Each row comes from the steps of one walk. Every step used is in the known rows, and no mark comes twice. Write the walk behind each row, first mark first.
Known rows:
P N: [  5.2  -5.1   3.5  -7.2  -3.6  -8.7  10.2 -15.3  10.2   2.0 -15.9   5.4
  -5.6 -16.8  26.1   4.6  20.8  15.3   9.9   4.4  16.3 -18.0  13.1]
Y A P N U S: [  0.1 -20.2  10.0 -12.6  12.2  -6.7   6.2   7.2   7.4   2.3  14.3 -20.3
 -49.4 -17.4   3.0  -2.5 -74.5  -0.7  -3.9  16.2  40.1   0.5  20.6]
S Y A P N U: [ -7.1 -17.3  -2.5  -9.7   3.3  -0.7  27.5 -19.2   5.3  17.5  -6.2 -39.1
 -34.7 -27.5 -17.2   0.3 -55.7 -10.2  -8.3   7.2 -20.2  12.3  20.8]
N U: [  4.5   5.6   4.6   2.5  -0.1 -20.7  14.4 -23.2  36.5  10.0  -0.7 -12.3
  -3.8  21.3   1.3 -17.8  -7.2  15.8   5.1 -19.7  -5.1 -16.5   8.9]
V A P: [ -9.5  17.8   3.2 -23.7  -4.6   9.7   6.6  78.3  -9.9   8.3  -8.1 -22.6
  33.3  17.5  30.7  10.7  42.7  28.3  19.9  70.8 -38.0  47.1 -15.5]
Y A P: [ -0.3 -12.1  -6.0 -15.0   0.2   7.5  13.0  17.1 -15.2   2.9 -19.8  -3.5
 -18.0  12.4  -3.6  14.0   3.0  26.7   6.9  21.3 -40.7  50.2   0.4]
S Y: [  1.6  -5.2 -12.2   2.1  -4.1  -6.3   7.2 -13.0  -9.7   2.7  -4.8  -7.6
   4.4   8.5 -17.3   8.1  25.2 -11.7   2.1 -23.8 -52.6   6.1 -10.1]
N U Y S: [  9.1  -5.1  21.8  37.5  22.3  -2.3 -10.3 -32.8  22.7  12.5  18.1  17.1
  30.9  27.9   3.1  -4.9 -37.5  -5.6 -17.6 -20.2  -7.8 -42.3 -20.5]
Y S U A P: [  5.6  -1.9  -2.9  26.1   6.9 -17.8 -20.3   2.6 -26.5  -3.4  -3.2  51.2
  18.6   6.4  14.9  -3.8  -9.6   6.2 -21.4  12.4 -12.8  -5.4 -19.0]
U S Y A P: [ -0.5 -25.3 -14.1  -8.2   8.9   8.9  -6.2  21.9 -43.3  -7.1  14.7 -12.4
 -30.4   5.3 -33.2  22.4 -28.1 -27.0  -7.6  -4.7 -44.1  42.7 -15.1]
A P S U: [ -7.1  17.3 -15.7  -1.3 -23.0  15.6  -4.4  54.1  -0.1 -10.9   2.4  -2.1
  20.5  -8.1   6.6   4.6  51.3   1.2  11.3  -3.0   8.3  15.2  -3.2]
V A P S: [-18.8  21.9  -4.7 -21.2 -20.3  15.9   1.1  76.3  11.7  -5.1  -2.5 -32.2
  22.6  12.3  21.4   9.9  49.1  10.2  28.3  31.0  -8.1  46.5  -7.8]
N U Y: [ 11.4  16.0  15.6   5.8  13.6   6.8   2.1 -36.8  20.0   2.6   5.4   8.7
  16.4  26.2 -16.3 -13.3   0.6   9.4  -2.4 -23.8  -3.1 -28.2  -5.7]
Y S U: [  0.1  -9.9  -7.7  36.7  -1.7 -25.9 -18.5   7.2  -5.6   6.8   7.4  27.1
  47.3  11.1  34.1   4.9   8.8  -8.5 -10.0  18.0   1.1 -22.8 -21.5]
A P N U: [  2.8   1.3  16.5 -11.8   3.9   8.9  25.6  18.9  29.2  17.3   0.5 -24.5
 -13.2 -23.3  22.6  -5.1 -21.2  25.1   3.1  19.5   5.9 -14.2  20.8]
V A: [ -9.1  15.0  -1.4 -14.1  -8.3 -17.0  -2.1  25.9   3.4   0.9 -13.0 -12.5
  34.7  27.4  26.9   1.9  41.6  17.5  20.7  44.9 -12.0  25.7 -13.1]
U S Y A: [ -1.2 -26.1 -18.0   0.1   6.4 -17.5 -14.0 -27.5 -30.6 -13.0   8.7   0.0
 -31.9  15.1 -36.6  12.0 -25.1 -36.1  -6.2 -31.2 -18.3  20.2 -11.3]
Y S U P N: [  0.9 -26.0  -0.5  38.3  -7.5 -15.9 -17.6  28.5 -14.0  17.4  17.2  20.4
  18.0 -35.9  57.0   4.6   8.9  -9.8 -13.6  50.6  44.4 -37.6   9.5]
S Y A P: [ -4.8 -18.1 -15.6 -11.4  -0.8  10.0  13.6   9.8 -29.8   5.5 -14.0 -17.3
 -16.8   1.7 -30.2  17.8  -4.9  -3.2  -2.8   5.5 -70.7  53.6  -7.2]
A P N U Y: [ 10.1  13.4  27.7  -6.7  14.6  36.5  13.3   3.7  11.5  10.5   6.5  -0.8
   7.1 -18.2   4.9  -4.1 -16.7  14.9  -4.1  16.7   7.8 -24.5   6.1]
N U S Y A: [ -3.0 -20.0 -11.6   5.8   9.4 -31.8  -3.6 -45.4   1.0  -2.3  19.3 -22.2
 -39.5  16.0 -41.9  -7.7 -61.2 -38.3 -12.7 -39.5  -1.8   0.1   1.9]
P S: [ -3.7   4.3 -10.4  -2.1 -18.2  -6.1   0.7  -6.8  27.1 -11.9  -6.3  -2.8
  -6.6  11.9  -1.7   2.4  39.5   1.2  17.6 -47.2  11.1   3.3   4.9]
P S U Y: [  0.0  25.7 -10.2  11.0 -13.9  17.4 -24.0 -13.1  -5.5 -22.6   3.0  30.2
  38.7   7.9 -14.0  -1.7  59.4 -17.5   7.8 -34.7  36.1 -18.8 -14.6]

Which walk is each row?
[  3.4  -0.3  10.8  -3.0   0.6 -19.8  18.5 -30.9  41.1  11.7  -5.9 -14.7
 -12.1 -14.2  19.7 -15.5 -20.7  13.4   4.4  -5.1  31.1 -37.4  24.4]	P N U
[  9.8   3.5   8.3 -18.9   2.3  -0.7   6.7 -14.7 -10.4  -7.6 -26.5  26.9
 -31.0 -19.8   8.0  -4.4   5.4  30.7  -1.8   0.4   2.5  -2.6  16.6]	U A P N
[-12.3  16.9  16.8 -23.2  -2.3  -2.9  19.9  53.0  27.4  19.7  -0.3 -45.0
  15.8 -13.8  41.5  -8.8 -12.7  22.6  14.5  73.6  12.4   5.8  12.4]	V A P N U
[  9.2  14.4   9.4  -6.8   7.7 -15.2  13.1 -24.8  15.5  -1.2 -11.6  10.8
 -30.7  16.4 -17.8 -26.0 -20.3  30.7  -7.1 -23.9 -18.8   0.2  12.6]	N U A P
[  3.9   7.9 -11.5   6.2   2.5   1.2 -20.8 -42.2 -33.3 -13.1 -15.4  40.4
  27.9  16.6 -17.5  -1.2  23.0  -3.3  -4.1   5.9  15.7   5.5 -12.3]	S U Y A
[ -5.0 -21.2 -21.2  -2.5  -2.4 -18.0   6.1 -41.4 -18.1  -0.6 -17.9  -8.6
 -19.0  11.7 -33.3   8.9   0.0 -14.2  -2.0 -22.1 -44.7  28.7  -4.2]	S Y A
[  6.6  19.4  -9.4  -3.6  -3.2 -11.1  -9.2   0.4 -29.2 -13.0 -17.2  40.1
   3.7   5.1  -3.2 -13.7  27.1  23.3  -6.8   5.4  -8.2   9.4  -4.3]	S U A P
[  5.7 -12.1  -9.1   4.1   5.2  -9.3 -13.0   2.7 -22.1 -10.5  22.4  -0.9
  -9.1  10.8 -21.0  12.6   1.7 -35.0  -4.4 -32.4 -22.6  -4.7 -18.9]	U S Y
[ 10.9  11.4  21.7   2.4  10.1   9.3   5.3 -46.7  24.4   5.7  -0.5   6.2
   7.7  -9.0   3.4 -13.2 -13.1   5.5  -1.6 -10.9  33.5 -49.0   9.6]	P N U Y
[ 11.4 -10.4  14.5  31.5  20.0   9.9 -19.0 -15.7  -8.9   2.8   7.8  39.4
  41.8  23.9   9.7  15.5   3.8  -3.3 -13.3  -7.6 -24.8 -24.6 -31.3]	U Y S
[  4.8  -3.3  12.9  -2.8  11.1  -2.8   4.4 -73.5  15.8   2.7 -13.3   6.3
 -14.1  -4.8 -12.6 -13.6 -39.2   3.4  -4.6  -9.9  39.4 -25.2  18.6]	P N U Y A
[  6.4  -2.7  -8.4  35.1   4.0 -45.2 -28.3 -47.1 -14.2  -8.5  -9.8  58.8
  18.7  15.4  14.0 -14.0  -6.6  -4.7 -20.3 -13.4  13.5 -28.4 -14.1]	Y S U A
[  1.0  27.7  -3.7   2.6  -9.4  42.9 -16.6  37.9 -17.1 -17.0   9.2  20.0
  39.8  -1.6 -10.6   7.4  57.4  -5.0   4.2  -9.8   9.8   3.5 -18.8]	A P S U Y
[  5.6  -5.9   6.5   9.7  -5.6 -15.4  11.3  11.3  23.7  17.5  12.6 -19.9
 -23.7   8.2   6.1 -18.5  11.3  18.3   0.1  -0.8   3.5  -8.6  22.8]	N U P
[  6.1  -8.0  10.6 -15.6  11.8  37.5   3.2  -9.7 -28.2  -2.4 -18.1  17.5
  -8.0 -17.0  -3.5  17.4  -2.4  14.9   0.1  28.7   0.3  18.2   3.2]	U Y A P N
[  4.6  -3.8   9.2 -15.8  -1.6  21.0  16.3  34.7  -2.4   8.3 -10.4  -6.5
  -1.8 -26.2  29.3  14.8  16.4  22.8   8.2  31.7 -10.3   4.2   8.6]	A P N
[ -4.2   7.5   4.4  -5.0   2.2  26.0   3.5 -14.4  19.6  -7.1   1.8  -9.6
 -17.9  15.2 -38.2  -5.1 -21.5   2.0   2.4 -36.7   8.0  18.3   6.1]	N U Y A P S
[ -3.1 -19.2  -6.0  -3.1  13.1  -5.7   3.6   5.4 -11.9   3.8  26.0 -30.8
 -36.8   8.3 -39.4   1.4 -68.5 -27.4 -14.8 -15.4 -29.2  23.7  -3.8]	N U S Y A P
[-10.0  12.0   9.0 -28.0  -6.3  12.3   9.6  69.4  -5.3  10.6 -11.5 -26.0
  25.5 -16.3  49.8  11.3  26.5  24.4  20.5  86.1  -1.7  26.2   0.9]	V A P N
[-13.9 -16.5 -29.4  -2.0 -18.7 -12.8   1.3 -44.1   3.6 -13.5 -12.7 -15.0
 -31.3   6.2 -41.4   8.0   9.4 -30.6   7.3 -62.1 -15.8  29.4   3.2]	P S Y A
[ -8.4  11.3  19.9 -20.0   6.5  -3.4  -0.3  69.2  13.2   7.5  26.1 -39.4
   1.6 -11.3  37.2  -5.0 -36.7   1.1  10.2  65.2  39.5  -5.1   4.7]	V A P N U S
[  2.1   3.1   1.2  -7.2   5.8  30.9  -9.0  -0.5 -41.6  -3.8 -14.2  26.9
  18.6 -25.6   1.9   9.8   5.7   4.1  -4.9  48.7  22.1   7.6  -1.5]	S U Y A P N
[ -2.1  21.2 -21.9   5.0 -22.6 -34.4 -20.5 -52.8   3.4 -32.4 -17.9  42.7
  -6.9   8.6 -16.1 -24.0  42.5  -3.6   4.0 -62.0  47.3 -13.5   6.5]	P S U A
[  9.1 -11.0  28.7  31.3  22.0   0.9  -4.8 -40.6  27.8  15.3  14.5  16.8
  20.1  -6.4  21.9  -5.4 -48.9  -9.6 -18.2  -4.1  28.1 -65.7  -3.1]	P N U Y S
[-21.8  33.1 -14.0 -12.2 -27.5   4.8 -10.1  85.3  -3.0  -7.8   1.6 -21.3
  51.0   2.6  27.3   3.1  59.1   1.5  22.8  51.3  14.6  36.6 -12.1]	V A P S U
[ -6.6 -13.0 -18.1  10.0 -24.9   4.3  -0.8  16.3  -0.9  -2.1  14.9 -22.1
 -27.7 -10.7 -22.7   5.6  54.0 -28.1   5.4 -46.3 -13.8  12.2  10.7]	U P S Y
[ -7.0  15.8 -21.1   7.6 -25.3 -12.0 -10.6   1.3  12.0 -15.7  -2.7  11.2
  18.8   1.6   4.7  -5.0  51.2 -10.0  13.1 -30.2  35.1  -6.0   1.2]	P S U
[  9.6  21.0  -2.1  10.9   3.5  12.0 -18.9  -9.9 -25.8 -10.0  -1.6  40.5
  53.9  12.6  -3.7  -1.3  51.2  -0.9  -2.3   5.5   9.3 -19.1 -22.0]	S U Y
[  8.7  -8.4  32.9  23.9  26.0  24.9   1.9   8.6  14.7  21.0  19.6   7.6
  23.1 -14.0  24.7   5.4 -52.8   2.0 -18.8  23.3   1.2 -43.5  -7.6]	A P N U Y S
[ -3.4 -11.9   7.2 -15.2   3.5  -3.0  25.9  -8.1  21.5  15.7 -13.4 -23.3
 -33.7 -20.2   6.0  -5.9 -49.1  22.7   1.0  21.8   9.3   9.5  28.9]	Y A P N U
[-10.0  -9.6 -13.8 -14.5 -12.5  10.3   7.3  13.9   5.5  -8.2 -14.4 -11.2
 -31.0   6.0 -14.4  11.0  11.7  11.1  15.3 -22.2 -10.7  51.5   8.0]	Y A P S
[ -3.0   7.8 -15.6  -7.8 -11.7   3.8  -0.4 -15.4  -8.9 -20.6 -11.3   8.3
 -34.7  -1.0 -43.7  -2.0  21.9 -14.0  -1.9 -68.9 -36.6  22.5   0.0]	U A P S Y
[  1.9 -12.2   4.0   4.2   7.5 -17.8   1.2 -22.2  13.4   1.7  29.5 -24.8
 -25.0 -19.1  -9.6  -7.1 -51.5 -41.4  -9.7 -30.5  26.9 -45.5   8.9]	P N U S Y
[  2.2  -9.7   8.5  -4.4  11.1   8.4   7.7  27.8   1.6   7.5  34.6 -34.2
 -25.1 -29.4  -6.9   2.3 -53.1 -29.4 -12.0  -1.8  -1.1 -22.5   4.8]	A P N U S Y
